Every row comes from one small tree of marks. Brackets hold a mark, then the marks that hang from it, in alphabetical order. Every link used is in the known rows. Which tree was each row made from?
Known rows:
{S Z}: [ -0.8   4.8   0.0   6.0 -23.8 -23.6  28.0 -33.0 -11.7   1.3 -18.2  41.6
  -7.8  17.3 -43.2 -13.5 -23.4  -3.3]
{H {B X Z} N {T G}}: [ -9.8  -6.2  -5.2  24.8  28.1 -66.8 -29.9 -34.3 -53.0  -6.7 -40.4  42.9
  26.5  44.8 -28.8  -3.9 -10.1  18.8]
{T G}: [ -6.8  -1.5   1.8   4.4 -12.1 -34.1   7.4 -38.7  -5.7   3.2 -21.5  41.0
  -6.2  10.0 -34.1  -9.9 -13.8   4.4]
{T H}: [-15.7  -3.2   4.1   6.3 -13.9 -21.5  -4.8 -32.4  -5.0   3.1 -27.6  -9.1
  -6.2   7.7 -30.5 -13.1  -3.0   3.3]
{T G {H B N}}: [-20.7  -6.9   0.8   7.8  31.5 -52.7 -47.2 -28.8 -15.5 -27.9 -30.1  -5.0
  -5.4  16.1 -29.4 -10.1   8.4   2.7]
{G {N {H {B Z}}} T}: [  1.2  -9.5  -6.3  14.8 -33.5  -3.2 -52.8 -41.5  46.9  12.8 -29.1  49.1
  -0.1   3.6 -28.0  -6.4   7.7  26.1]
{G {N H}}: [ -0.3  -9.0  -5.6   7.2 -47.5  -2.3   6.9 -44.0  40.3  22.1 -18.1  45.7
  -2.2   9.0 -34.4 -11.1  -6.6   7.8]
{T G {H {B X Z} N}}: [-17.8  -9.3   3.3  19.4  24.7 -62.0 -40.4 -33.9 -36.9 -27.9 -30.5  14.0
  20.4  28.3 -21.4  -3.0   4.8  18.3]
{N H}: [ -1.6  -1.4  -5.2   4.3 -17.7  -8.9   4.7 -42.5  -0.7   6.0 -19.9  59.4
  -1.2   3.7 -36.2 -13.9 -14.0   4.9]
{Z {B X}}: [-12.4  19.1  -3.4  -2.4 -37.0 -32.1 -67.4 -44.2 -23.8   6.5 -20.2  36.1
  17.2  13.6 -32.6 -13.9 -26.0  10.1]
{H {B Z} {T G}}: [ -5.0  -1.4  -7.4  16.7  20.2 -44.6 -49.0 -30.1 -25.4  -3.4 -45.4  55.6
  -1.9  43.7 -32.4   2.4  -5.1  17.3]
{N {H {B X Z} T}}: [ -1.4  -4.9 -11.8  20.8   9.6 -34.5 -50.0 -39.3 -29.7  -0.7 -44.8  68.3
  23.3  39.6 -30.0  -5.7 -14.7  19.0]
{H {B X Z} N T}: [ -9.5  -6.0  -8.5  27.6  13.6 -55.1 -26.7 -32.7 -57.8  -4.6 -37.6  38.8
  28.2  40.5 -31.1  -9.5 -10.0  20.4]
{H {B Z} N T}: [ -8.0  -1.4 -10.3  22.9  19.4 -40.4 -33.2 -28.1 -46.5  -2.9 -37.5  42.7
   5.0  37.0 -34.9  -5.9  -2.4  18.1]
{N {H {B Z}}}: [  0.7  -0.4 -10.2  11.5   0.0 -15.1 -52.5 -37.4  -5.8 -18.7 -25.3  90.6
  -0.8  19.5 -33.8  -2.4  -0.4  19.3]
{Z B}: [-11.0  25.0  -5.0  -8.4 -30.8 -19.4 -73.8 -38.5 -13.2   7.3 -19.3  39.7
  -6.3  12.4 -36.7  -9.7 -17.5   7.9]
{X B}: [ -6.4  -5.3  -8.4   3.9 -26.3 -17.0  37.4 -42.5 -11.3  14.1 -20.4  48.5
  -0.4   4.2 -36.3  -9.2  -5.3   5.9]
{G N {T {H {B X}}}}: [-17.4 -19.0   1.4  16.3 -34.9 -32.5 -53.7 -36.5  41.8   9.5 -37.7 -47.9
  12.5  -0.4 -23.5 -19.7   4.7  13.5]
{B Z}: [ -2.4   1.4  -0.2  14.6 -26.5 -17.4   8.1 -36.4 -19.1   6.0 -18.6  59.4
   0.0  15.3 -32.8  -4.6  -9.5  20.0]
{N {H B T}}: [ -4.5  -2.6 -14.8   9.9  14.8 -24.4 -53.0 -34.5  -8.6  -0.1 -44.3  49.6
  -2.8  28.3 -36.5 -12.2 -11.6   3.3]
{B X}: [ -8.0  -5.1  -0.8  12.6 -32.9 -34.5  13.7 -42.0 -20.5   4.8 -19.0  30.6
  17.8   7.2 -32.8 -18.9 -23.7   8.3]

Which tree is each row?
[ -0.2 -13.1 -13.1  24.8 -20.5 -26.0 -44.2 -40.4  11.8  14.0 -42.1  57.2
  24.8  45.8 -27.9  -3.9  -6.2  22.1]  {G {N {H {B X Z} T}}}
[-20.6 -10.9  -2.3  17.1  10.7 -53.5 -39.9 -32.3 -28.9 -23.9 -28.2 -14.3
  17.3  15.8 -28.0 -17.4   0.3   7.0]  {T {H {B X} N}}
[-17.3  -3.2  -0.1  17.3  16.9 -36.4 -43.0 -26.8 -29.4 -24.3 -27.7  14.2
  -0.1  21.9 -28.4  -4.4  13.9  18.3]  {T {H {B Z} N}}
[  0.9 -15.3  -4.7  19.1 -39.5 -17.0 -47.5 -46.1  37.0  11.2 -29.0  43.9
  21.8   4.7 -23.9  -9.5  -2.0  28.0]  {G {N {H {B X Z}}} T}
[-20.4  -7.4   1.7  10.8  13.0 -35.5 -47.5 -29.0  -6.3  -8.1 -33.5 -38.6
  -1.4 -11.0 -29.2 -19.2   7.9   7.5]  {G {T {H B N}}}
[ -8.5  -5.6  -4.6  24.4  -1.9 -49.0 -24.8 -36.4 -43.5 -22.6 -18.4  54.8
  23.8  21.4 -30.0 -10.5  -5.3  22.9]  {H {B X Z} N}
[ -0.2  -4.9  -8.8  16.8  -6.9 -28.7 -45.8 -43.1 -16.8 -19.6 -25.5  84.0
  20.2  22.5 -29.2  -6.0  -8.4  21.2]  {N {H {B X Z}}}
[ -1.4 -10.5  -1.2   5.8 -50.6   2.9   5.8 -45.8  53.2  38.4 -23.3  17.1
   0.0 -12.4 -31.3 -15.9  -6.6  10.8]  {G {N H} T}
[ -5.7  -9.2  -8.0  20.5  -9.1 -37.2 -47.1 -31.4  16.0  14.1 -42.8  42.2
  -1.3  48.7 -30.7   3.0   2.9  19.8]  {H {B Z} {T {G N}}}
[ -3.6  -9.9 -17.0  12.1 -13.3 -16.6 -49.7 -36.1  32.2  15.5 -41.4  36.2
  -1.5  34.1 -35.0 -10.2  -1.7   6.4]  {G {N {H B T}}}
[ -1.2  -6.4  -9.4  17.0  23.4 -47.1 -48.9 -41.5 -26.8  -4.7 -47.4  74.3
  22.7  44.6 -28.0  -1.3 -14.4  17.1]  {N {H {B X Z} {T G}}}
[-17.7  -8.1  -0.5  21.8  11.4 -49.7 -38.8 -31.4 -39.3 -25.6 -28.0  10.7
  21.8  23.8 -24.9  -8.9   6.1  20.2]  {T {H {B X Z} N}}
[-12.4 -10.2   1.8  15.0 -11.7 -32.0 -61.2 -30.4  34.4  -8.1 -32.7  13.8
  -7.9  32.9 -23.5   4.5  19.6  20.2]  {T {G N} {H {B Z}}}
[  0.6  -7.3 -14.5  18.8 -13.8 -12.3 -48.5 -35.3  22.0  14.9 -42.0  60.6
   3.6  44.9 -31.6  -0.9   2.4  19.9]  {G {N {H {B Z} T}}}
[ -3.0 -11.1  -8.9   6.3 -16.0 -24.3 -50.1 -41.6  48.6  -5.9 -24.9  58.5
  -6.1  19.0 -32.4  -5.5   3.3   6.9]  {T {G {N {H B}}}}
[-13.3  -8.3  -7.5  17.7  -1.0 -53.3 -28.3 -37.0 -33.1 -22.7 -18.2  31.0
  19.4  12.6 -34.0 -19.8 -10.7   9.1]  {H {B X} N}
[  0.2  -9.4  -7.0  13.1 -15.6 -20.8 -50.3 -40.9  38.8  -5.8 -25.5  82.1
  -2.5  29.5 -28.3   3.7   8.1  20.6]  {T {G {N {H {B Z}}}}}
[-13.3 -12.2   1.8  16.5 -29.5 -14.7 -60.1 -30.5  42.6  10.1 -36.0 -20.6
  -4.0   5.7 -23.6  -5.2  17.3  25.0]  {G N {T {H {B Z}}}}
[-13.9 -15.5   2.2  20.0 -16.7 -45.8 -51.7 -35.7  22.8  -9.8 -34.2  10.6
  14.9  35.8 -19.7  -0.2   9.7  21.7]  {T {G N} {H {B X Z}}}
[ -1.9  -2.9  -4.9   3.2  12.0 -28.2   2.9 -41.0 -10.3  23.3 -42.2  46.4
   0.3  26.4 -33.6  -7.8 -20.8   0.4]  {N {H {T G}}}
[ -5.1  -4.1 -13.1   6.7  29.7 -36.9 -53.8 -36.4  -5.7  -1.9 -46.7  53.3
  -3.2  32.9 -35.0  -6.7 -10.5   2.0]  {N {H B {T G}}}
[-18.2 -13.7  -0.2  11.1 -27.9 -18.8 -57.3 -31.1  53.2   9.5 -35.8 -45.1
  -9.1  -1.4 -27.6 -15.6  14.0  11.3]  {G N {T {H B}}}
[ -7.1  -8.9  -2.3  11.5 -27.3 -31.8  11.1 -36.7  21.7  38.9 -37.8  12.0
  -1.6  33.0 -32.9  -8.1 -11.0   5.2]  {H {T {G N}}}
[-18.5  -5.7   0.0   7.8   0.8 -26.6 -62.4 -29.9  11.6  -5.7 -39.0 -32.4
  -8.4  -7.2 -29.9 -18.0   5.5   8.2]  {G {T {H B}}}
[-17.6  -5.9  -1.3   5.2  17.5 -43.3 -62.4 -30.1   3.2 -23.6 -35.1   2.1
 -11.4  17.7 -29.3  -8.4   6.4   3.3]  {T G {H B}}
[-13.6  -3.0 -11.5  16.3  19.2 -44.7 -33.0 -28.7 -35.6  -3.2 -36.4  17.9
   1.3  28.3 -38.8 -15.4  -7.8   4.5]  {H B N T}
